What can hang from each mark:
k_5: k_429 k_910
k_865: k_177
k_177: k_865
k_525: k_865
k_515: k_429 k_525
k_376: k_5
k_910: k_5
k_501: k_5 k_767
k_767: k_177 k_376 k_501
k_429: k_5 k_515

Every row comes from one small tree of marks. Brackets hold a mark, then the marks that hang from it, in the order of their numbers. Every link used is in the known rows. Which tree was each row made from?
Known rows:
{k_865 k_177}: [-0.58 -0.16  0.78  0.24 -0.86  0.87 -0.11 -1.45 -3.45  2.15  0.16 -0.04
  0.63 -0.78 -2.09 -1.13 -1.31 -1.95  0.61  0.11  2.33  0.12 -1.02  1.96
  1.10  1.12 -0.67  0.05  0.04  0.69]
{k_767 {k_177 k_865} {k_376 {k_5 k_429}}}: [ 0.11  0.99  1.03  0.71 -0.34  2.33 -0.59 -0.84 -2.48  0.14  0.23  0.82
  1.97  2.07  0.78 -0.64 -0.43 -2.26 -0.27  0.17  1.43  0.40 -0.48  5.19
  1.64  1.18 -1.26  2.10 -0.70 -0.59]
{k_767 {k_177 k_865} {k_376 {k_5 k_429}} k_501}: [ 0.02  0.75 -0.05 -0.17 -0.37  2.43 -0.14 -0.97 -1.30 -0.47  0.59  1.01
  2.75  2.46  1.88 -0.25 -0.25 -3.89 -1.01 -0.14  1.30  0.52 -0.42  6.34
  2.11  0.43 -1.55  2.55 -1.71 -0.86]
{k_376 {k_5 {k_429 {k_515 k_525}} k_910}}: [-0.84  0.43 -0.05 -2.15 -0.94  1.37 -0.25 -0.19 -2.20  1.37 -1.49 -0.13
  0.80  1.64 -0.76  0.53 -2.08 -0.79  1.38  0.17  0.91 -0.02 -3.13  2.80
  0.68  0.79 -0.42  0.17 -0.63  0.88]
{k_429 {k_5 k_910} {k_515 {k_525 k_865}}}: [-0.95  0.69 -0.63 -0.05 -1.14  1.66  0.51  0.40 -1.88  1.89 -2.56  1.10
  2.17  0.83 -1.30 -0.92 -1.84 -1.58  0.14 -1.18  0.52  0.38 -1.57  2.60
 -0.62 -0.70 -0.48  1.71  0.82 -2.01]
{k_429 {k_5 k_910} {k_515 k_525}}: [-1.08  1.04 -0.53 -1.30 -1.26  1.10  0.45 -0.02 -2.23  2.30 -2.41  1.30
  2.19  0.99 -1.51 -0.74 -2.17 -1.41 -0.17 -1.34  0.77  0.26 -1.67  2.47
 -0.82 -0.02 -0.58  1.31  0.45 -1.83]
{k_501 {k_5 k_429 k_910}}: [-0.34 -0.82  0.12 -2.41 -1.16  0.70  1.44 -1.60 -2.71  1.87 -1.52 -0.40
  0.44  1.82 -0.33 -1.40 -0.72 -0.94  1.17 -0.03  1.54 -0.19 -2.71  3.28
  1.17  1.67 -0.76 -0.11 -0.89  0.60]
{k_910 {k_5 {k_429 {k_515 {k_525 k_865}}}}}: [-0.50  0.39 -0.15 -0.11 -0.82  2.43  0.13  0.03 -0.93  1.38 -2.00  0.52
  2.57  1.79 -0.85 -1.36 -1.71 -0.77  1.00 -1.01  0.92  0.37 -0.90  1.53
  0.06 -0.44 -0.46  0.55  0.41  0.38]
{k_767 k_177 k_376 k_501}: [-0.38  0.17 -0.44  0.87 -0.53  1.82  0.51 -0.71 -0.77  0.27  0.76  1.29
  2.53  1.14  2.30  0.45  0.16 -4.15 -1.14 -0.45  1.32  0.47  0.25  6.20
  1.62  0.04 -1.49  2.73 -1.57 -1.57]
{k_767 {k_177 k_865} {k_376 k_5}}: [-0.14  1.30  1.40  1.04 -0.30  2.28 -0.64 -0.84 -2.55  0.16  0.51  1.18
  2.06  1.75  1.33 -0.64 -0.29 -2.45 -0.63  0.13  1.48  0.48 -0.14  4.95
  1.96  1.02 -1.23  2.45 -0.54 -1.55]
{k_5 {k_429 k_515} k_910}: [-0.23 -0.36 -1.42 -1.65 -1.56  1.49  1.13 -0.81 -1.56  2.15 -2.22 -0.34
  0.09  1.10 -0.49 -0.65 -1.47 -0.68  1.60 -0.04  0.04 -0.29 -2.59  2.38
 -0.79  1.01 -0.51  0.68 -0.20  0.95]
{k_429 {k_5 k_910} k_515}: [-0.75  0.56 -0.64 -2.13 -1.50  0.50  0.81 -1.03 -2.44  2.19 -2.35  1.11
  1.53  1.03 -1.12 -1.33 -1.97 -0.95  0.11 -1.42 -0.18  0.17 -2.27  1.58
 -0.73 -0.01 -0.63  1.37 -0.03 -1.41]
{k_429 {k_5 k_910} {k_515 {k_525 {k_865 k_177}}}}: [-0.89  0.70 -0.48 -0.09 -1.14  1.37  0.30  0.23 -2.32  2.16 -2.21  0.83
  1.98  0.42 -2.04 -0.95 -2.12 -1.80  0.12 -1.20  0.81  0.36 -1.78  2.68
 -0.43 -0.41 -0.52  1.43  0.92 -1.68]
{k_767 k_177 {k_501 {k_5 {k_429 {k_515 k_525}} k_910}}}: [-0.22 -0.11 -0.80 -1.40 -0.88  1.48  1.27 -0.58 -1.82  1.33 -0.72  0.46
  1.68  2.41  1.62 -0.08 -0.97 -2.96 -0.74 -0.50  1.55 -0.10 -1.72  5.83
  2.03  0.10 -1.20  1.51 -1.59  0.06]
{k_767 k_501}: [-0.82 -0.44 -0.59 -0.44 -0.91  1.81  0.92 -1.06 -0.80  0.77 -0.48  0.95
  1.99  0.75  1.03 -0.47 -0.42 -2.87  0.00 -0.07  1.30  0.29 -0.39  2.83
  1.03 -0.42 -0.87  1.21 -1.24 -0.63]
{k_5 k_429 k_910}: [-0.27 -0.95 -0.85 -1.59 -1.38  1.58  1.27 -1.01 -1.29  1.97 -1.58 -0.43
 -0.11  1.05 -0.38 -0.32 -1.01 -0.93  1.78  0.48  1.07 -0.23 -2.49  3.02
 -0.45  1.36 -0.54  0.93 -0.22  1.37]
{k_501 {k_5 k_910}}: [-0.70 -0.37  0.66 -2.01 -1.12  0.62  1.35 -1.71 -2.71  1.87 -1.12  0.10
  0.59  1.41  0.48 -1.38 -0.50 -1.16  0.68 -0.13  1.58 -0.08 -2.21  2.95
  1.68  1.45 -0.71  0.38 -0.60 -0.76]
{k_501 k_5 k_767}: [-0.73 -0.87  0.77 -3.37 -0.65 -0.35  0.26 -1.25 -4.23  2.07 -0.60  0.28
  0.75  2.17 -0.08 -1.15  0.32 -0.38  0.38  0.39  2.09  0.01 -2.25  2.14
  1.25  0.76 -0.89 -1.29 -0.55 -0.59]
{k_5 {k_429 k_515}}: [-0.18 -0.26 -0.86 -0.26 -1.10  1.77  0.40 -0.64 -2.25  1.54 -2.05  0.08
  1.16  1.06 -1.20 -1.18 -1.36 -0.58  1.24 -0.11  0.30 -0.03 -1.33  1.49
 -0.52  0.42 -0.62 -0.13 -0.56  1.17]
{k_429 {k_515 {k_525 k_865}}}: [-0.90  0.75 -0.34  2.42 -0.78  2.82 -0.08  0.76 -1.84  1.35 -1.98  0.81
  2.15  0.29 -0.35 -0.85 -1.12 -1.46  0.47 -0.19  0.66  0.31  0.02  1.81
  0.19 -0.78 -0.40  0.74  0.75 -1.61]
{k_515 k_429 k_525}: [-0.96  0.47  0.04  1.95 -0.17  2.38 -0.30  1.45 -1.95  1.49 -0.98  1.15
  2.82 -1.02 -1.19  0.75 -1.44 -2.01 -0.53 -0.25  3.37  0.38  0.80  4.10
  0.16  1.11 -0.61  1.24 -1.31 -1.04]

Write each row's tree:
[-0.97  0.44  0.11  0.93 -0.20  1.75 -0.26  1.30 -2.32  1.56 -1.32  1.58
  3.38 -0.68 -2.22  0.45 -1.91 -2.02 -0.91 -0.95  3.42  0.55  0.27  4.19
 -0.26  0.88 -0.72  1.49 -1.44 -1.29]	{k_515 {k_429 k_5} k_525}
[-0.71 -0.10 -0.15  2.04 -0.25  1.95 -0.08  1.53 -2.21  1.68 -1.10  0.66
  2.58 -1.50 -2.72  0.33 -1.87 -2.67 -0.38 -0.76  3.30  0.58 -0.52  4.95
  0.13  0.70 -0.57  2.06 -0.62 -1.15]	{k_515 {k_429 {k_5 k_910}} {k_525 {k_865 k_177}}}
[-0.07 -0.90  0.35 -2.90 -0.44 -0.32  0.04 -0.95 -4.06  1.68 -0.11  0.04
  0.94  2.89  0.02 -0.50  0.50 -1.00  0.09  0.19  2.02  0.03 -2.33  4.84
  1.14  1.33 -1.38 -0.71 -1.14  0.12]	{k_501 {k_5 k_429} {k_767 k_177 k_376}}
[-0.98  0.39 -0.18  0.22 -0.43  1.59  0.09  1.22 -1.92  1.88 -1.40  1.34
  2.85 -0.70 -1.87  0.69 -1.95 -2.07 -0.76 -0.91  3.28  0.43 -0.35  4.65
 -0.42  1.20 -0.66  1.85 -1.29 -1.38]	{k_515 {k_429 {k_5 k_910}} k_525}
[-0.75  0.19 -0.11 -1.29 -0.84  1.76 -0.18  0.11 -1.92  1.09 -1.63 -0.27
  0.79  1.49 -0.65  0.43 -1.86 -0.91  1.61  0.28  0.75  0.08 -3.09  2.87
  0.84  0.36 -0.36  0.43 -0.46  0.72]	{k_376 {k_5 {k_429 {k_515 {k_525 k_865}}} k_910}}
[-0.95  0.73 -0.20  0.89 -0.83  1.88 -0.02  0.52 -2.32  1.46 -2.45  1.39
  2.92  0.77 -1.85 -1.29 -1.75 -1.52 -0.11 -1.22  0.71  0.56 -0.69  1.95
 -0.42 -1.10 -0.56  1.14  0.58 -1.86]	{k_429 k_5 {k_515 {k_525 k_865}}}
[-0.43  0.41 -0.15 -1.44 -1.01  1.72  0.27 -0.74 -1.32  1.60 -1.87  0.56
  2.25  1.92 -0.71 -1.54 -1.83 -0.46  0.96 -1.17  0.68  0.23 -1.24  1.00
 -0.05  0.01 -0.55  0.29 -0.08  0.72]	{k_910 {k_5 {k_429 k_515}}}
[-0.68 -0.05  0.07  3.78  0.03  2.77 -0.48  1.75 -2.10  1.30 -0.71  0.45
  2.57 -1.88 -2.04  0.33 -1.36 -2.59 -0.13 -0.11  3.44  0.54  0.61  4.42
  0.71  0.60 -0.51  1.43 -0.71 -0.84]	{k_515 k_429 {k_525 {k_865 k_177}}}
[-0.40 -0.70  0.95 -2.88 -0.51 -0.25  0.24 -1.00 -4.57  2.13 -0.19  0.44
  0.61  2.57  0.62 -0.65  0.20 -0.58 -0.20  0.36  2.25 -0.09 -2.27  3.40
  1.74  0.62 -1.06 -0.52 -0.71 -0.27]	{k_501 k_5 {k_767 k_177}}
[-0.46 -0.01 -1.36 -1.04 -1.40  1.95  0.88 -0.11 -1.43  2.23 -2.26 -0.24
  0.55  1.12 -0.72 -0.21 -1.62 -0.95  1.40  0.02  0.70 -0.23 -2.18  3.04
 -0.84  0.97 -0.47  0.61  0.17  0.67]	{k_5 {k_429 {k_515 k_525}} k_910}
[-0.38 -0.27 -1.40 -0.18 -1.31  2.33  0.95  0.17 -1.19  1.96 -2.38 -0.37
  0.52  0.97 -0.63 -0.33 -1.41 -1.07  1.61  0.15  0.52 -0.14 -2.12  3.11
 -0.72  0.54 -0.42  0.93  0.39  0.53]	{k_5 {k_429 {k_515 {k_525 k_865}}} k_910}
[-0.88  0.74 -0.11  0.89 -0.82  1.57 -0.25  0.36 -2.79  1.72 -2.09  1.15
  2.72  0.37 -2.55 -1.37 -2.03 -1.72 -0.13 -1.27  0.98  0.54 -0.91  2.06
 -0.25 -0.87 -0.59  0.85  0.64 -1.50]	{k_429 k_5 {k_515 {k_525 {k_865 k_177}}}}
[-0.24  1.08  0.31  0.13 -0.34  2.37 -0.17 -1.03 -1.29 -0.44  0.86  1.38
  2.82  2.13  2.38 -0.25 -0.10 -4.04 -1.33 -0.20  1.34  0.60 -0.06  6.17
  2.48  0.25 -1.51  2.87 -1.51 -1.81]	{k_767 {k_177 k_865} {k_376 k_5} k_501}
[-0.67  0.20 -0.11 -2.56 -1.04  1.07 -0.09 -0.67 -2.31  1.31 -1.47 -0.22
  0.51  1.66 -0.57  0.25 -1.99 -0.56  1.54  0.10  0.47 -0.06 -3.43  2.37
  0.73  0.82 -0.45  0.20 -0.91  1.06]	{k_376 {k_5 {k_429 k_515} k_910}}
[ 0.05  0.67  0.19  0.21 -0.51  2.05  0.79 -1.60 -1.70  0.02  0.53  1.29
  2.91  2.31  2.53 -1.54  0.56 -4.16 -1.70 -0.57  1.58  0.48  0.38  6.48
  2.57  0.71 -1.72  2.54 -1.43 -2.35]	{k_767 {k_177 k_865} k_376 {k_501 k_5}}
[-0.61  0.20  0.19 -1.60 -0.32  0.62 -1.12  0.35 -3.29  1.50  0.07  0.66
  1.30  2.08  0.14  1.02 -0.27 -1.20 -0.03  0.43  1.72  0.23 -1.70  4.26
  0.42  0.38 -1.06  0.21 -0.42 -0.46]	{k_501 {k_767 k_177 {k_376 {k_5 {k_429 {k_515 k_525}}}}}}
[-0.58  0.65 -0.08 -1.03 -0.90  2.03  0.07 -0.24 -1.17  1.67 -1.92  0.67
  2.60  1.94 -0.91 -1.23 -1.91 -0.63  0.80 -1.14  1.11  0.29 -0.95  1.41
 -0.04  0.00 -0.52  0.25  0.21  0.53]	{k_910 {k_5 {k_429 {k_515 k_525}}}}
[-0.79 -0.08 -0.01  2.83 -0.02  2.55 -0.14  1.87 -1.79  1.00 -1.52  1.25
  3.37 -0.97 -2.03  0.21 -1.47 -2.30 -0.48 -0.72  3.02  0.74  0.35  4.38
  0.01  0.01 -0.59  2.02 -0.93 -1.54]	{k_515 {k_429 k_5} {k_525 k_865}}
[-0.22  0.05  0.57 -1.67 -0.35  1.01 -0.83 -0.55 -3.35  1.14  0.29  0.68
  1.11  2.37  0.52 -0.06  0.23 -1.20 -0.04  0.76  1.74  0.25 -1.47  3.96
  0.66  0.71 -1.16  0.66 -0.31 -0.48]	{k_501 {k_767 {k_177 k_865} {k_376 {k_5 k_429}}}}
[-0.29 -0.16 -0.74  1.11 -0.87  2.27 -0.02  0.17 -2.30  1.59 -1.85 -0.20
  1.43  0.52 -2.04 -0.94 -1.52 -1.21  1.22  0.01  1.09  0.11 -1.05  2.31
 -0.26  0.18 -0.56 -0.16  0.11  1.11]	{k_5 {k_429 {k_515 {k_525 {k_865 k_177}}}}}
[-0.98 -0.27  0.50 -2.21 -0.43  0.23 -0.85 -0.51 -2.98  1.29  0.19  0.63
  1.12  1.45  0.03  0.41  0.24 -1.07  0.54  0.63  1.59  0.37 -1.73  2.72
  0.37  0.62 -0.91 -0.19 -0.43 -1.06]	{k_501 {k_767 {k_376 k_5}}}
[-0.43 -1.12 -0.25 -4.29 -0.88 -0.57  0.57 -1.34 -3.27  2.06 -0.61 -0.43
  0.30  2.52 -0.19 -0.59  0.54 -0.85  0.90  0.29  1.66 -0.04 -3.24  4.22
  0.42  1.95 -1.14 -0.88 -0.72 -0.39]	{k_501 {k_5 k_429 k_910} {k_767 k_376}}
[-0.09 -0.54 -0.46 -3.83 -0.89 -0.58  0.44 -0.93 -3.86  2.26 -0.67 -0.23
  0.30  2.94  0.44 -0.36  0.09 -0.87  0.18 -0.09  1.12 -0.20 -3.30  5.06
  0.68  1.56 -1.28 -0.25 -0.81 -0.34]	{k_501 {k_5 {k_429 k_515} k_910} {k_767 k_177 k_376}}
[-0.81 -0.11 -0.29  2.19 -0.24  2.41  0.20  1.78 -1.47  1.31 -1.61  1.04
  2.85 -0.98 -1.73  0.45 -1.52 -2.31 -0.32 -0.67  2.89  0.62 -0.25  4.80
 -0.12  0.31 -0.54  2.43 -0.77 -1.66]	{k_515 {k_429 {k_5 k_910}} {k_525 k_865}}
[ 0.16 -0.57  0.10 -3.54 -0.77  0.12  0.59 -1.36 -3.73  1.91 -0.32 -0.12
  0.37  3.22  0.69 -1.04  0.61 -1.14  0.08  0.39  1.86 -0.10 -2.72  5.33
  0.97  1.91 -1.36  0.23 -0.46 -0.47]	{k_501 {k_5 k_429 k_910} {k_767 {k_177 k_865} k_376}}
[ 0.00  0.73 -0.33 -0.82 -0.59  2.33  0.21 -1.08 -0.94 -0.17  0.50  0.81
  2.19  2.49  2.21  0.00 -0.33 -3.87 -0.84 -0.09  1.18  0.40 -1.05  6.77
  1.99  0.72 -1.49  2.93 -1.49 -1.02]	{k_767 {k_177 k_865} {k_376 {k_5 k_429 k_910}} k_501}
[-0.77 -0.94  0.39 -4.33 -0.97 -0.53  0.80 -1.38 -3.73  2.49 -0.71 -0.02
 -0.01  2.21  0.40 -0.71  0.22 -0.44  0.64  0.43  1.91 -0.17 -3.14  2.77
  1.04  1.20 -0.81 -0.71 -0.31 -0.78]	{k_501 {k_5 k_910} k_767}
[-0.06 -0.29 -0.59 -1.18 -0.78  1.30  1.10 -1.01 -2.26  0.97 -0.62  0.58
  1.89  2.36  1.45 -0.61 -0.78 -2.71 -0.79 -0.61  1.20 -0.02 -1.38  4.96
  2.18 -0.21 -1.28  1.12 -2.02  0.39]	{k_767 k_177 {k_501 {k_5 {k_429 k_515}}}}
[-0.41  0.07 -0.79  0.30 -0.95  2.19  0.13  0.07 -2.12  1.61 -2.09  0.23
  1.60  1.13 -1.43 -0.73 -1.46 -0.89  1.03 -0.06  0.98  0.02 -0.87  2.15
 -0.58  0.33 -0.60 -0.16 -0.23  0.85]	{k_5 {k_429 {k_515 k_525}}}
[-0.43  0.41 -0.05 -0.17 -0.78  2.14 -0.08 -0.17 -1.41  1.64 -1.66  0.24
  2.38  1.38 -1.54 -1.48 -1.95 -0.99  0.97 -1.07  1.23  0.35 -1.09  1.61
  0.26 -0.18 -0.49  0.28  0.52  0.74]	{k_910 {k_5 {k_429 {k_515 {k_525 {k_865 k_177}}}}}}
